Each row comes from the steps of one walk. Every step used is in the known rows, and no mark comes twice. Write the walk behind each row, first mark first.
Known rows
V > H: [  7.4  22.2  36.5  37.8  13.5   1.5  28.1  11.2 -32.1  21.0  -7.1  44.7
 -32.6  -2.0  17.4  25.6]
Z > L > V > B: [ 18.2  10.2  14.5 -56.4   3.5 -11.6  30.7  52.3  -9.7  -1.0 -53.5  77.0
  16.3  -3.3  23.0  17.1]
A > B: [ 11.7  30.2  -0.3   6.8   8.7  15.9  28.9  14.1 -14.2   9.4 -24.4 -10.0
   4.2   7.7   9.7  38.5]
Z > B: [ 15.5  20.9  -7.4   1.8  12.2 -30.0  36.6  11.3 -16.5   5.4  -4.4  -5.3
   1.0  -0.9   9.0  53.7]
L > Z > B > V > H > A: [ -7.0   2.2  27.9  14.1  24.7   0.9  17.1  13.5 -21.8  18.8  16.1  19.6
 -17.5  -7.8  30.2  19.0]
Z > B > A > L: [ 12.5  24.4   8.8   9.5  25.5 -12.8  16.7 -44.3 -12.5   8.4 -10.4 -28.3
  21.6   7.2   8.9  10.8]
H > A > L: [-12.4   3.1  14.9  27.9  23.9  27.2  33.6 -22.6  -2.2  32.7  11.6 -33.2
 -11.0  -8.3  13.2   5.9]
B > V: [ 14.7 -11.1  24.7   7.3  20.1  -8.7   4.6  35.2 -16.9  12.9  -1.2   5.7
  23.7  -0.6  54.7  -6.2]
Z > L > V > H > A > B: [  8.5  14.4   8.4 -19.8  14.7  31.7  17.9  14.6 -13.6   9.7 -10.7  27.2
 -22.3  -0.8  13.9  31.8]
A > L > Z > B > V: [  9.7  12.9  23.3 -10.9  24.6 -49.9  12.6  -9.4 -13.8  -5.4 -21.8 -19.2
  34.7 -11.6  32.5 -11.3]
V > H > A > L: [-16.8   9.0  29.3  39.1  26.2  28.5  32.7 -36.3 -10.6  31.8  17.5  -6.6
 -26.2  -9.9   8.3  -0.4]
Z > L > V > H: [ 26.4  13.2  38.8 -19.7  13.2 -19.1  14.7  27.2 -26.8   8.2 -34.7  74.1
 -30.7 -13.1  25.1  14.6]
H > Z > L: [ -5.5   4.8  15.6  -6.6  -8.9   3.4 -13.6  47.3  -8.3   7.2 -34.2  21.8
   0.7 -13.3  52.6  39.6]
B > V > H > A > L > Z: [ -9.0  22.7  49.1  20.0  25.7 -12.1  20.5 -17.7 -15.7  19.4 -30.9  -8.2
  -8.0 -18.8  22.8 -17.6]
Z > L: [ 38.1   8.6  11.0  -7.7   4.3 -11.2  15.4  45.6 -22.4   7.7 -33.5  12.3
 -12.2 -14.0  43.0  30.5]
L > V: [ 20.0   7.7  18.3 -28.3  14.3 -19.1  23.8  42.0  -8.5  18.3 -37.2  33.9
  -4.4  -3.8  18.4  24.5]
Z > B > A > L > V > H: [  9.9  24.3  35.1 -11.1  27.1 -23.1  16.1 -32.8 -20.0   6.2 -17.1  47.1
  -8.5   0.9   1.8   4.0]
H > Z > L > V > B: [ -9.0   7.5  17.1 -55.7  -5.0  -2.6  12.2  53.3  -0.7  -1.3 -54.5  82.4
  24.5  -4.0  29.5  23.6]
A > B > V > H: [  5.6  12.3  36.3  17.7  20.2   7.3   8.8   2.1 -28.8   4.0   0.5  37.5
   1.5   3.8  32.7  -5.1]

Which walk is each row?
[-48.6  14.8  45.2   6.9   3.8   8.9 -10.3  -7.2  -0.6  16.8 -21.5  53.3
  -3.1  -8.3  20.5  14.7] => A > L > V > H > Z
[ -6.1 -15.1  30.1  28.1  25.4  31.3  13.4  22.2 -20.0  30.5  34.6  25.9
 -21.1  -1.3  40.3  10.3] => B > V > H > A
[-18.7  26.2  23.9  19.5  18.9  -1.5  -2.8 -53.9 -10.3   7.0  -5.4  -1.8
  17.5   6.9  11.8  12.2] => V > H > Z > B > A > L
[ 16.6  41.5   6.6  -4.2   9.6 -54.2  37.7  15.4 -20.2   1.1 -43.8 -10.1
  -1.2  -9.4   6.0  51.5] => L > Z > B
[ 12.3   1.6  13.2  -4.2  18.8   5.7   4.2  19.4 -14.3   1.7  -7.5  -4.5
  34.7   6.9  43.2  -2.5] => A > B > V
[ -9.0  22.8  13.8   9.2   9.4  -2.7 -14.5   1.1 -19.1   6.5  -5.5  25.4
  15.5  17.7  26.1  53.7] => V > H > Z > B > A
[-30.7  20.3  15.1 -11.4   3.3 -22.0   4.1   4.4  -6.4   1.0  -9.1  44.5
   1.1  -3.7  11.3  52.4] => L > V > H > Z > B
[  8.0  19.8  41.1  10.7  21.4 -38.8  13.7   1.8 -31.8  -0.6 -12.6  38.2
  -2.1  -8.0  29.9   3.4] => L > Z > B > V > H
[-45.1  -0.1  45.8  27.9   3.3  15.8 -23.1  18.9 -11.2  14.7   1.1  49.5
   9.6  -1.9  50.9  13.6] => B > V > H > Z
[ -0.8  15.5  -7.4   8.7  13.4  43.6  28.1  17.7  -8.2  21.0   1.8 -19.3
  -7.8   7.9  11.8  45.2] => H > A > B
[ -6.1  20.3   7.2  19.2  15.6  45.3  28.6   5.0 -16.7  19.9   8.8   7.0
 -23.1   6.4   7.0  40.0] => V > H > A > B
[ -5.7  17.0  21.7 -34.7  13.0  -5.8  42.4   6.1  -1.3   7.1 -41.9  54.8
  24.6   0.1   2.5  -3.5] => A > L > V > B
[ 19.6  14.9  16.6 -31.5  14.3   3.5  11.0  36.4 -16.9  10.4 -41.4  59.7
  31.6  24.2  24.4  24.3] => L > V > B > A
[ 14.1  43.9  38.8  12.1  19.0 -27.0  17.2 -15.0 -19.3  14.5 -68.4 -21.2
   8.0  -5.7  16.0   3.1] => B > A > L > Z
[ -9.3  13.6  18.6 -37.9  18.2 -18.4  -5.9 -19.3   4.4   6.0 -31.8  14.2
  28.2   2.5  12.8  11.5] => H > Z > B > A > L > V
[ 37.9   3.0  16.0 -51.0   9.0 -26.9  11.6  51.3 -11.8   5.5 -50.9  41.2
  -7.6 -14.1  33.6  20.8] => Z > L > V
[ 29.2  21.2  -2.4   0.6  18.0 -15.9   8.5  11.5 -23.7   7.3 -10.8  -2.9
  17.5  18.9  22.4  50.4] => Z > B > A
[  3.7   0.5  20.4 -51.3  -0.5 -15.8 -11.0  52.4  -0.4   5.5 -50.7  48.9
   2.9 -13.7  41.1  28.3] => H > Z > L > V
